Each row comes from the steps of one path. Every step used is in the known rows, and no mark comes twice. Write the path behind each row, first mark first.
In the rows, 128 means zero.
Known rows
sipug, fepud, pimir, puvom: [138 181 184 120 122 187  76  90 127 133 175 126 175 145 120 180  97  88
  75 111 173 101 113 109 128  86 157  86 111 155 127 140 139 111 105 143
 112 124 132 190 130]
ruvuk, pimir: [134 198 169 139 108 169 105 101  78 131 151 155 173 116 122 169  90 125
  80 153 157 117 102 100 178 113 145  95 128  94 136 126 121 132 106 159
 117 125 165 146 116]
munu, fava, ruvuk, pimir: [134 199 135 145 103 215 107 108  73 131 151 168 170 119 115 184 108 156
  89 161 144 120  88 102 169 119 130 109 124 105 126 122 146 150  98 177
 128 123 161 144 139]
zute, sipug, fepud, pimir, luso: [135 158 174  90 117 195  76  92 122 126 175 110 170 137 114 171 100  69
  46 108 192 118  95 114 122  79 156  81 106 141 130 112 181 113 117 119
 122 138 162 192 131]
lovig, sipug, fepud, pimir: [133 160 193 115 119 167  77  97 119 134 172 125 173 132 126 161  97 105
  90 123 193 126 117 122 123  86 166  91 130 138 131 129 161 122 108 134
 110 137 156 166 136]
pimir, luso: [134 200 159 145  87 154  91 104 106 125 151 130 165 127 117 173 107  71
  96 136 163 104  94 108 138  96 151  71 130 183 140 114 170 124 126 142
 136 140 139 186 143]
sipug, fepud: [136 158 190 188 100 145 104 105 118 128 160 132 166 127 119 167  96 114
  45 133 177 118 112 107 114 112 140  75 138 178 135 154 128 142 125 143
 114 132 149 173 125]
fava, munu: [135 198 167 185 112 128 124 111 127 132 144 163 178 120 138 171 104 125
 146 181 141 113 129 119 121 109 135  78 146 167 124 167 146 137 109 163
 129 138 136 123 166]
fava, ruvuk, pimir, munu: [143 203 118 150  98 183  91  99  82 123 158 172 176 131 124 173 100 132
 110 167 135 110 102  88 176  98 140 103 113 133 117 126 138 134  92 154
 131 127 110 158 128]
satap, zute, sipug, pimir: [127 188 174 131 154 158  99  95 102 131 161  95 164 126 119 205 104  99
  99 189 158 145 111 117 122  84 145  86 110 102 126 169 153 152  92 118
 107 130 183 140 119]
lafo, pimir: [143 223 207 138 111 126 112 104  96 144 147 112 174 124 131 148  95 121
 137 182 159 111 139 113 148 102 149  92 139 152 133 172 158 149 102 160
 103 132 158 155 142]
fepud, sipug, zute, satap: [128 160 155 132 115  70 112  96  86 139 139 159 161  98 137 197 112  99
 120 150 164 136 144 112 124  96 175 102 133 175 120 137 154 142 108 144
 116 137 163 153 149]
lafo, pimir, luso: [138 219 188 111  98 157  92 102 104 136 153 109 171 129 124 150 100  85
 116 152 161 103 104 109 148  96 151  81 131 173 137 137 178 130 112 145
 121 138 142 187 146]
lazi, sipug: [131 193 162 169 112  93  86 109  96 126 140 134 170 131 145 189 111 101
 115 166 150 116 112 113 136 109 146  72 142 137 135 142 154 142 117 142
 142 120 115 141 138]
sipug, zute: [145 193 167 177 105  82 121 105  87 126 149 130 164 108 117 170 103 105
 118 149 137 121 108 108 117 119 145  78 136 188 128 134 139 144 127 152
 133 130 141 176 126]
boruri, zute, satap: [126 176 137 134 108  43  85 102  75 139 148 158 158  98 134 206 108  89
  98 158 160 130 121 102 142  99 181 100 132 168 114 140 149 145 102 128
 134 146 169 151 139]
lafo, pimir, puvom, butu: [141 219 187 157 105 168 100  94 120 139 156 118 165 131 123 166  96  94
 120 150 146  98 111 109 112  89 163 122 133 143 134 170 153 134  94 182
  96 124 111 200 132]
sipug, lazi: [161 179 155 149 107  77 140  97 107 144 129 127 173 124 119 178 101 106
 123 151 135 128 106 110 133  98 129  81 123 148 129 120 129 147 132 138
 111 113 141 169 113]
lazi, sipug, pimir, ruvuk: [132 206 156 143 132 134  68  97 115 122 164 106 172 143 136 201 113  67
  68 165 143 115  99 109 129  84 135  89 129 137 130 120 136 136 103 118
 121 111 109 200 130]
butu, puvom, pimir, lafo: [135 200 165 134  69 193  95  90 106 139 169 142 165 120 130 209  87 101
 152 153 136  88 141  95 120 107 143 119 141 143 134 135 144 133 109 158
 116 133 138 205 120]
pimir, puvom: [130 213 166 166 108 147  93 100 113 132 155 142 168 136 123 194 109  89
 112 140 137  95 121 106 141  92 153  78 124 173 133 144 142 124 104 158
 120 125 125 175 142]
fasog, zute, sipug, pimir: [118 181 190 128 141 150 103  84  97 128 162  99 167 119 112 204 102  90
 101 181 147 140 123 110 112  84 144 100 105 127 119 147 140 147  89 133
 100 124 168 140 124]
fasog, zute, satap: [108 182 166 135  86  96 102  95  77 139 143 145 163 101 130 198 107  93
 132 161 168 134 139  98 124  92 174  93 115 194 120 146 127 145  90 157
 117 142 154 122 141]
lazi, sipug, lovig: [138 187 173 162 117  91  86  95 116 130 152 108 168 116 133 194 118 103
  56 164 165 109  99 104 109 113 127 100 134 158 123 167 115 150 125 130
 119 115 129 170 119]
puvom, butu: [142 193 167 193  87 148 113 100 108 128 146 132 161 118 120 170  99  95
 110 153 167 114 107 112 101  97 159 117 142 144 139 151 150 144 115 179
 109 133 134 180 127]
fava, ruvuk: [138 208 133 184  92 148 135 115 107 126 155 145 162 132 122 181 118 131
 128 176 152 125 145 113 118 109 128 102 130 173 125 140 170 150 108 170
 126 131 154 129 153]
lovig, sipug, lazi: [145 180 156 145 114  69 125 100 112 147 131 137 169 121 126 181 111 108
 148 147 118 135 108 119 134  89 146  83 136 145 132 109 151 142 120 132
 109 118 132 163 128]
zute, sipug: [124 180 163 162 126 121 116 104 100 130 152 132 162 119 125 201 114 102
  86 163 147 130 143 118 129  83 152  82 119 118 127 149 174 145 101 140
 111 133 184 137 140]
fava, ruvuk, pimir, lafo: [143 194 129 121  79 203 111 102  99 120 158 181 165 118 127 193  96 129
 100 131 136 104 127  88 157 121 124 118 140 116 137 133 150 134 118 150
 117 125 145 158 111]
boruri, zute, sipug, pimir: [132 177 166 125 158 105  89  89  95 128 166 110 163 117 116 210 103  87
  75 179 140 137 107 112 127  90 149 105 118 104 114 141 157 148  99 109
 113 127 179 164 122]
fepud, sipug, temep: [151 149 166 148 102  65 111 103 105 129 157 148 167 126 135 161 104 101
 138 144 151 112 137 115 109  98 156  85 156 166 136 153 154 135 127 150
 104 134 131 191 144]
pimir, fepud, sipug: [125 165 175 151 100 139  82 102 111 130 148 152 170 136 123 167 121  89
  72 104 204 110 135 121 139  85 166  71 143 147 142 132 180 124 132 150
  99 153 122 156 170]
satap, zute, sipug, pimir, munu, fava: [135 185 144 148 126 187  48  94  76 134 143 131 173 121 113 210 114 111
 118 180 139 114  55 104 153  77 158  72 110 144 119 160 160 162  96 131
 133 138 126 192 144]
butu, puvom: [126 222 169 210  99 156 103 105  87 150 161 137 168 126 121 181  89 110
 165 178 172 101 175 105 142 111 145  83 121 180 130 133 133 135  85 169
 115 126 159 175 145]
pimir, fepud: [124 179 175 177  84 149  83 105 114 125 154 141 168 135 119 168 107  91
  49 105 181 102 109 107 142  98 159  63 143 169 138 139 148 131 123 145
 117 145 119 158 135]
ruvuk, pimir, satap, zute, sipug: [111 183 135 119 135 168  89  99  79 135 156 146 159 111 123 203 108 107
  75 153 153 144 103 106 153  88 155  79 100  87 127 158 164 138 105 138
 106 144 170 133 125]

Write each row's path
[140 186 161 171 117  59 102 107  86 123 145 127 166 115 134 181 109 103
 118 151 128 123  96 109 117 123 143  73 140 167 127 133 144 145 126 139
 149 118 110 167 125]	lazi, sipug, zute
[112 201 147 131 124 167  67  95  92 138 152 134 161 116 125 194 104  95
 133 167 157 136  84 110 138  94 160  82 125 153 132 160 156 139 117 137
 111 148 129 152 135]	lovig, sipug, pimir, satap, zute
[143 199 168 142 105 187  89  88 121 132 162 125 168 134 119 178  97  78
 112 127 168 101 104 112 105  78 170 123 121 129 133 143 153 120 101 175
 106 126 117 199 128]	fepud, pimir, puvom, butu
[134 205 139 144 104 190 125 108  85 127 159 161 169 124 120 174 101 147
  91 162 150 126 117 101 163 118 127 113 123 102 127 123 139 139  97 170
 120 122 165 126 126]	fava, ruvuk, pimir
[138 180 162 120 119 150  59 101 122 125 180 109 176 149 133 175 109  70
  37 115 185 115 103 112 121  78 147  79 118 140 131 114 145 120 112 121
 120 125 115 208 132]	lazi, sipug, fepud, pimir, ruvuk
[123 175 187 142  78 171  84  95 118 128 166 122 168 136 121 180 104  93
  50 119 166 104  85 109 123  91 163  89 142 137 132 131 146 132 119 156
 119 148 118 170 130]	puvom, pimir, fepud
[135 231 195 133 119 148  95  98 112 143 157 121 173 138 129 172 101 103
 130 157 135  94 131 107 150  93 154  88 125 163 130 168 150 130  92 161
 105 124 128 177 145]	lafo, pimir, puvom
[136 177 125 154 100 206  71 106 102 130 161 158 171 135 119 186 123 140
 121 151 149 117  92 110 128  89 149 101 123 178 114 127 187 150  96 155
 134 136 116 174 167]	lovig, sipug, fepud, pimir, munu, fava, ruvuk
[137 180 156 111 118 176  89  92 112 123 159 128 162 120 126 218  98  91
 108 152 142 119 122 101 124  93 138  96 130 117 136 170 160 145 115 108
 106 132 160 169 104]	satap, zute, sipug, pimir, lafo
[114 174 191 152 114 171  67  94 125 127 161 129 168 137 122 181 106  88
  65 122 164 114 100 113 139  88 166  84 149 150 133 133 152 130 106 125
 105 136 118 161 133]	lovig, sipug, pimir, fepud
[110 185 171 149 113 113 108  99  85 128 157 120 162 113 114 194 116  93
 106 155 149 138 137 110 113  83 154  75 102 143 124 144 159 145  95 151
 108 141 161 125 143]	fasog, zute, sipug
[135 210 119 179  84 215  89 103  86 140 162 151 169 133 117 204 116 143
 161 191 130 103 107 102 128  99 137 113 116 177 110 127 168 158  83 183
 140 131 119 186 168]	butu, puvom, pimir, munu, fava, ruvuk
[140 167 127  98 139 118 121  90  91 147 140 135 167 115 118 198 102 111
  87 144 128 153  86 105 150  87 134  82  93  79 122 129 140 144 119 124
  99 121 155 152 100]	ruvuk, pimir, satap, zute, sipug, lazi
[126 212 185 160  92 178 105  93  94 150 174 113 168 126 124 194  90 111
 154 191 150 106 134 110 116 101 151 114 125 137 124 125 132 138  86 180
 119 131 156 185 139]	butu, puvom, pimir
[142 185 165 114  67 170  99  91 113 126 158 143 165 117 132 206  97  98
 119 143 129  95 109 100 116 102 145 117 152 133 138 142 153 137 131 150
 120 137 136 191 116]	puvom, pimir, lafo
[120 197 143 128 127 157  64  95  89 134 148 127 165 123 131 199 101  93
 117 172 162 133  75 105 137 103 147  76 119 142 129 166 146 142 124 133
 123 137 115 150 124]	lazi, sipug, pimir, satap, zute
[141 190 126 124  77 222  96 103  90 124 150 186 167 114 123 202 102 138
  99 129 131  99 105  89 162 121 127 114 140 119 136 132 155 143 120 156
 122 126 142 172 121]	munu, fava, ruvuk, pimir, lafo
[138 177 202 127 115 128  84  87 128 140 160 109 171 121 119 161 121 101
  34 125 208 104 123 112 117  94 142 105 136 158 127 174 141 139 127 138
  75 141 137 184 146]	lafo, pimir, fepud, sipug, lovig
[116 171 156 146 112  67 105 101  88 139 143 159 156  94 142 202 111 104
 134 154 134 138 131 110 127  98 183 101 143 187 119 135 152 144  93 137
 126 134 158 148 139]	lovig, sipug, zute, satap
[137 201 128 185  89 178 113 116  91 131 144 153 164 125 115 196 127 143
 125 174 145 117 109 113 126 110 132  96 132 177 124 137 180 164 109 179
 135 132 151 150 168]	munu, fava, ruvuk
[129 171 155 148 106  73 118  98  85 137 141 151 160  96 136 199 103 103
 114 157 146 132 130 103 124 105 169 100 132 190 117 142 134 148 103 142
 128 130 166 152 128]	sipug, zute, satap
[121 149 137 116 110 142  95  98  78 138 145 178 163 104 128 202 119 125
  73 121 164 134 111 105 142 103 170 110 128 150 115 124 159 144 101 152
 119 137 148 153 153]	munu, fava, ruvuk, pimir, fepud, sipug, zute, satap
[126 211 171 129  83 199  87  93 104 140 173 109 166 131 117 187  95  77
 128 158 155  98 101 107 121  95 153  99 119 161 130  99 157 121 100 160
 134 136 141 212 143]	butu, puvom, pimir, luso
[151 151 138 111 112 146 113  95 104 145 134 156 176 133 111 178 120 126
  75 105 159 129  89 113 151  92 133  90 120 107 128  98 159 141 131 147
  98 123 118 170 143]	munu, fava, ruvuk, pimir, fepud, sipug, lazi
[119 174 184 140  97 174  79  93 109 143 167 136 170 139 123 178 111  94
  97 123 198 106 140 121 126  84 167  93 135 129 134 120 169 121 112 164
  97 152 124 177 170]	butu, puvom, pimir, fepud, sipug
[125 166 150 143 116  55 102 100  83 134 138 149 161 102 149 208 108 101
 114 161 139 134 122 104 124 108 168  95 135 172 117 142 139 149 103 132
 141 121 140 145 127]	lazi, sipug, zute, satap
[147 193 157 154 116 156  74  84  99 125 152 135 178 131 124 185  93  93
 126 185 140 104  98  95 152  84 150  96 122 166 118 144 131 139 101 129
 123 124 108 187 123]	sipug, pimir, munu
[140 190 143 154  96 195  55  97  61 134 137 172 180 114 116 187 105 128
 102 157 137  95  52  93 189  97 158  81 123 140 125 128 138 148 105 160
 139 132 115 197 142]	ruvuk, pimir, munu, fava
[152 183 159  96  83 173  86  92 109 125 156 150 173 121 130 187  92  89
 128 119 170  95 136 102 138  96 151 101 138 137 139 138 166 124 131 134
 115 135 147 180 117]	fepud, pimir, lafo
[155 164 179 107 117  91 117  92 119 151 133 125 178 136 121 155 109 103
 100 114 169 125 120 119 140  83 142  81 129 129 132 125 159 137 134 134
  83 128 118 173 140]	lafo, pimir, fepud, sipug, lazi
[127 179 149 113 110 182  65  97  95 138 163 130 167 123 120 172  96  96
  94 131 199 131  85 107 130  96 158  72 108 154 130 161 151 129 131 141
 113 154 137 162 127]	sipug, fepud, pimir, satap, zute
